Each row was made from one path, in order. Every step used is in the known rows, and no mark comes twice. Write each row's path.
In the rows, 128 means zero.
Known rows:
vebo logi: [ 97, 112, 108, 153, 130,  98, 141,  64,  63, 175, 106,  79, 147, 173, 143,
 136, 126, 158, 167,  99,  40, 143, 130, 140, 115, 135, 172, 100]
madek toroba kiti dibo logi: [110,  87, 103, 148, 116,  97, 162, 122, 130, 154, 152, 123, 145, 177, 192,
 122, 126, 116, 161, 142, 100, 164, 109, 116, 122, 183, 117, 120]
topo vebo logi bufib: [ 90,  86, 114, 134, 137,  64, 133,  76,  87, 170, 121,  80, 143, 181, 185,
  95, 115, 206, 197, 108,  20, 132, 167, 141, 109, 136, 143, 102]
nibuf logi: [ 83,  98, 115, 159, 127, 108, 172,  70,  74, 167,  90,  82, 149, 173, 153,
 146, 120, 145, 144,  93,  44, 168, 116, 146, 121, 119, 153,  93]
madek toroba topo vebo logi nibuf: [129, 105,  59, 140, 128,  67, 137,  91,  89, 156, 133,  88, 136, 195, 189,
 134, 171, 156, 182, 118,  61, 146, 175, 165,  78, 121, 139,  82]
dibo logi: [ 95, 111, 106, 164, 125,  95, 184,  67,  80, 190, 111,  81, 143, 172, 163,
 164, 116, 154, 167,  91,  72, 132, 111, 108, 125, 145, 133,  98]
logi nibuf: [ 97, 112,  47, 106, 129,  88, 190,  98,  79, 210,  87,  71, 147, 139, 154,
 213, 146, 142, 159, 106,  71, 126, 131, 148, 115,  98, 154, 107]
mimilom toroba kiti dibo: [ 92,  87, 105,  91, 133, 103, 135, 132, 126, 171, 130, 121, 153, 122, 200,
 101, 147, 113, 130, 145, 101, 153,  99, 133, 143, 157, 117, 121]
madek toroba: [ 83,  82,  89, 136, 117,  70, 164,  82,  97, 160, 133,  82, 133, 169, 165,
 158, 144, 139, 154,  95,  67, 173, 113, 181, 119, 113, 159, 103]
toroba logi: [102, 110, 119, 129, 144, 114, 150,  75,  77, 153, 115,  78, 158, 169, 158,
 142, 124, 134, 152, 112,  65, 163, 108, 115, 113, 107, 150, 102]
dibo kiti toroba topo bufib logi: [145, 115, 127, 157, 126, 102, 101,  78, 110, 163, 144, 116, 128, 150, 179,
 114, 155, 114, 121, 149,  81, 146,  86, 134,  95, 136, 192, 120]
bufib logi: [ 94, 126, 101, 150, 128, 107, 159,  86,  58, 156, 123,  94, 141, 153, 157,
 173, 135, 148, 140,  97,  39, 147, 116, 116, 101, 132, 173, 102]
mimilom toroba logi bufib: [ 83,  79, 135, 143, 131,  94, 114,  70, 107, 173, 108, 102, 160, 161, 182,
 113, 161, 147, 164, 111,  60, 144, 116, 117, 134, 103, 128, 106]
mimilom toroba topo bufib logi nibuf: [122, 146,  83, 143, 125, 103, 114, 101,  93, 197, 126, 124, 138, 145, 184,
 201, 194, 134, 142, 117,  72, 116, 125, 146,  87, 110, 172,  89]
madek toroba topo dibo logi bufib: [116, 112,  83, 166, 109,  75, 149, 113, 142, 171, 123, 116, 134, 193, 208,
 106, 165, 185, 168, 125,  67, 156, 132, 143, 126, 131, 131,  86]
nibuf logi bufib: [ 75,  83, 118, 167, 115,  94, 157,  79,  89, 179,  84,  93, 151, 171, 163,
 127, 123, 165, 166, 102,  22, 148, 130, 143, 121, 103, 154,  96]
madek toroba logi nibuf: [111,  98,  73, 136, 131, 100, 165,  79,  95, 169, 107,  83, 149, 179, 154,
 200, 163, 117, 163, 115,  80, 169, 133, 137,  99,  95, 149, 114]
madek toroba mimilom: [ 65,  84, 112, 150, 142,  81, 153,  98,  96, 144, 121,  94, 104, 187, 156,
 119, 140, 136, 174, 116,  63, 148, 123, 174,  92, 103, 152,  99]
topo toroba logi bufib: [120,  98, 133, 136, 131, 100, 112,  69, 120, 192, 142,  71, 153, 171, 193,
 112, 143, 135, 153, 107,  69, 142, 124, 121, 107,  95, 146, 123]
dibo topo vebo: [106,  89,  77, 113, 147,  62, 128,  72,  87, 187, 108,  72, 130, 166, 201,
 104, 106, 170, 151, 103,  69, 121, 139, 165, 119, 131, 156,  79]
mimilom toroba: [ 73,  89, 106, 129, 131,  82, 149,  74,  94, 186, 113,  89, 146, 142, 177,
 142, 159, 142, 139,  92,  78, 143, 105, 158, 138, 123, 134, 103]
toroba kiti dibo topo vebo logi: [132,  98,  93, 115, 152,  92,  85, 106, 101, 167, 123, 115, 140, 174, 208,
  43,  97, 154, 157, 162,  75, 127, 154, 128, 116, 184, 150,  99]
mimilom toroba logi nibuf: [102, 105,  92, 128, 144, 111, 150,  68,  89, 192,  92,  91, 161, 150, 169,
 183, 175, 122, 146, 109,  89, 138, 126, 115, 122, 105, 123, 111]
bufib logi nibuf: [106, 136,  58, 141, 131, 107, 182,  95,  63, 184,  99,  97, 145, 143, 149,
 232, 156, 144, 145, 103,  50, 130, 139, 113,  92, 119, 173, 111]
vebo logi nibuf: [105, 123,  63, 142, 133,  99, 161,  73,  65, 202,  79,  79, 146, 162, 134,
 196, 148, 153, 170, 108,  50, 125, 149, 139, 107, 120, 168, 110]
kiti toroba topo: [140, 101,  92, 122, 124,  84, 143,  94,  87, 164, 136,  85, 149, 150, 188,
 111, 169, 121, 122, 125,  90, 163, 101, 145, 136,  88, 132,  97]
mimilom toroba topo vebo logi: [110, 100, 119, 143, 141,  76, 107,  72,  83, 151, 141,  97, 145, 178, 209,
  58, 162, 166, 158, 103,  61, 142, 145, 144, 113, 144, 118,  74]
dibo logi bufib: [ 90,  95, 114, 170, 113,  81, 173,  76,  97, 200, 106,  93, 148, 172, 170,
 150, 119, 174, 188, 103,  50, 113, 122, 105, 126, 133, 135,  97]
kiti dibo topo vebo: [104, 104,  73,  89, 138,  76, 118, 113,  95, 191, 118,  98, 132, 163, 222,
  92,  98, 176, 134, 127,  88, 145, 138, 152, 146, 153, 147,  94]
topo bufib: [ 86, 114, 104, 109, 128,  83, 146,  90,  96, 196, 125,  70, 129, 160, 165,
 182, 108, 161, 159, 105,  65, 147, 113, 188, 115, 103, 181, 109]
dibo topo: [104,  99,  74, 139, 132,  78, 124,  69,  82, 198,  88,  83, 137, 159, 167,
 129, 118, 145, 140, 107,  70, 116, 109, 161, 124, 116, 184,  77]

Which path is each row?
[102, 111,  73, 116, 122,  94, 111, 107,  89, 206, 101, 110, 139, 156, 186,
 114, 113, 147, 121, 131,  90, 138, 114, 147, 150, 137, 177,  92] => kiti dibo topo
[126, 107, 108,  86, 134, 106, 133, 127, 134, 190, 164,  92, 146, 136, 213,
 101, 132, 105, 118, 140, 113, 151, 110, 144, 115, 148, 129, 139] => topo toroba kiti dibo
[101,  87, 117, 145, 132,  96, 145,  70,  95, 139, 135,  86, 146, 191, 163,
 143, 144, 123, 160, 109,  72, 190, 114, 143, 109, 110, 150, 108] => madek toroba logi
[109,  82,  88, 112, 135,  95,  86, 112, 126, 192, 111, 133, 144, 131, 210,
  74, 143, 111, 122, 153, 110, 119, 102, 144, 146, 162, 142,  97] => mimilom toroba kiti dibo topo
[121, 110,  84,  94, 134,  96,  85, 130, 129, 202, 120, 118, 133, 153, 198,
 113,  96, 129, 144, 167,  95, 122, 111, 172, 122, 142, 185, 103] => toroba kiti dibo topo bufib
[117,  99,  74, 104, 131,  99, 108, 129, 114, 186, 110, 121, 145, 141, 193,
  87, 109, 117, 135, 161,  94, 125, 108, 136, 129, 151, 163,  95] => toroba kiti dibo topo
[108,  68, 112, 129, 130,  83, 157,  58, 107, 184, 106,  81, 136, 136, 164,
 113, 140, 117, 123, 131,  97, 146,  85, 141, 140, 137, 153, 137] => dibo kiti toroba
[127, 101,  91, 137, 132,  77, 102,  52, 106, 222, 123,  68, 130, 165, 197,
 119, 135, 128, 118,  95,  93, 113, 116, 171, 116, 118, 179,  97] => dibo topo toroba
[141,  85, 113, 137, 133,  64, 105,  84,  96, 160, 144,  93, 146, 183, 211,
  47, 161, 179, 167, 135,  47, 150, 158, 135, 123, 114, 121, 101] => kiti toroba topo vebo logi bufib
[119,  76,  70, 122, 120,  84,  99, 124, 132, 166, 127, 128, 136, 164, 196,
  88, 129, 107, 139, 160,  98, 148, 113, 165, 123, 153, 167, 100] => madek toroba kiti dibo topo
[143, 125,  70,  91, 139,  92, 151, 117, 116, 175, 118,  89, 140, 147, 209,
 102, 178, 156,  98, 136,  95, 185, 111, 165, 153, 104, 131, 112] => kiti toroba topo dibo
[142, 105,  80, 118, 146, 109, 165,  69,  84, 189,  96,  76, 158, 157, 166,
 191, 171, 116, 129, 129,  98, 161, 125, 110, 130,  88, 122, 139] => kiti toroba logi nibuf
[101, 102, 104, 134, 123,  86, 128,  93,  92, 172, 126, 101, 149, 145, 189,
 101, 173, 123, 139, 104,  80, 138,  96, 155, 128, 107, 130,  70] => mimilom toroba topo
[ 93,  93, 122, 131, 157,  94, 153,  91,  85, 165, 110,  84, 114, 167, 167,
 110, 145, 134, 138, 128,  80, 144, 116, 145, 118,  93, 126, 121] => kiti toroba mimilom
[140,  92,  98,  96, 139,  66, 149,  99,  94, 157, 156,  76, 139, 156, 222,
  84, 151, 148, 127, 123,  89, 168, 127, 153, 128, 102, 102, 100] => kiti toroba topo vebo
[145, 110, 118, 150, 145, 104,  82,  40, 104, 202, 122,  70, 143, 184, 195,
 105, 136, 112, 121, 107, 100, 125, 115, 134, 110, 115, 170, 100] => dibo topo toroba logi
[148,  89,  93, 132, 144,  86,  96,  71, 129, 205, 133,  77, 135, 150, 202,
  90, 130,  98, 127, 126,  98,  98, 108, 162,  93, 130, 163, 100] => dibo topo toroba kiti
[127,  74, 135, 141, 143, 109, 138,  46, 105, 161, 107,  85, 150, 156, 162,
  96, 139, 101, 125, 143, 100, 168,  81, 102, 131, 129, 145, 140] => dibo kiti toroba logi
[113, 121,  77, 111, 133, 100, 151, 114, 130, 173,  97, 101, 132, 139, 183,
  74, 139, 148, 127, 147,  85, 145,  93, 152, 118, 141, 169,  92] => toroba topo dibo kiti
[129, 114, 133, 132, 144, 113, 128,  58, 101, 182, 147,  59, 152, 173, 187,
 129, 139, 116, 130, 100,  91, 160, 113, 126, 105, 107, 147, 125] => topo toroba logi
[137, 114, 121, 134, 133, 112, 148, 110, 135, 195, 165, 101, 151, 160, 216,
 113, 123, 113, 136, 132, 121, 131, 111,  98, 117, 181, 113, 137] => topo toroba kiti dibo logi
[109, 106, 114, 152, 156,  91,  89,  68, 105, 207, 112,  78, 103, 180, 190,
  81, 131, 125, 137, 112,  88,  85, 125, 165,  90, 106, 172,  90] => dibo topo toroba mimilom
[130,  98, 124, 138, 120, 101, 135, 116, 152, 206, 160, 111, 151, 160, 224,
  95, 128, 134, 158, 144, 100, 114, 123,  92, 119, 166, 113, 135] => topo toroba kiti dibo logi bufib
[111, 110, 106, 132, 129, 115, 171, 127, 109, 174, 136, 117, 153, 157, 189,
 121, 103, 126, 158, 145,  96, 137, 106,  86, 126, 179, 112, 114] => toroba kiti dibo logi
[ 98, 103,  96, 118, 137,  94, 132,  98, 140, 178,  97, 115, 135, 132, 200,
  59, 173, 140, 114, 137, 100, 142,  88, 160, 138, 151, 146,  96] => mimilom toroba topo dibo kiti
[133, 130,  95, 125, 135, 116,  72, 130, 113, 178, 131, 144, 131, 156, 191,
 129, 104, 130, 132, 163,  74, 122, 111, 137,  99, 165, 209, 106] => toroba kiti dibo topo bufib logi
[108,  98,  78, 126, 119,  80, 145, 110, 148, 156, 115, 106, 122, 162, 187,
  76, 159, 137, 132, 145,  91, 170,  97, 189, 115, 141, 169,  99] => madek toroba topo dibo kiti
[157, 117,  74, 136, 144, 105, 101,  47, 103, 233,  98,  69, 149, 175, 186,
 162, 156, 107, 126, 112, 108, 106, 136, 127,  97,  99, 166, 107] => dibo topo toroba logi nibuf
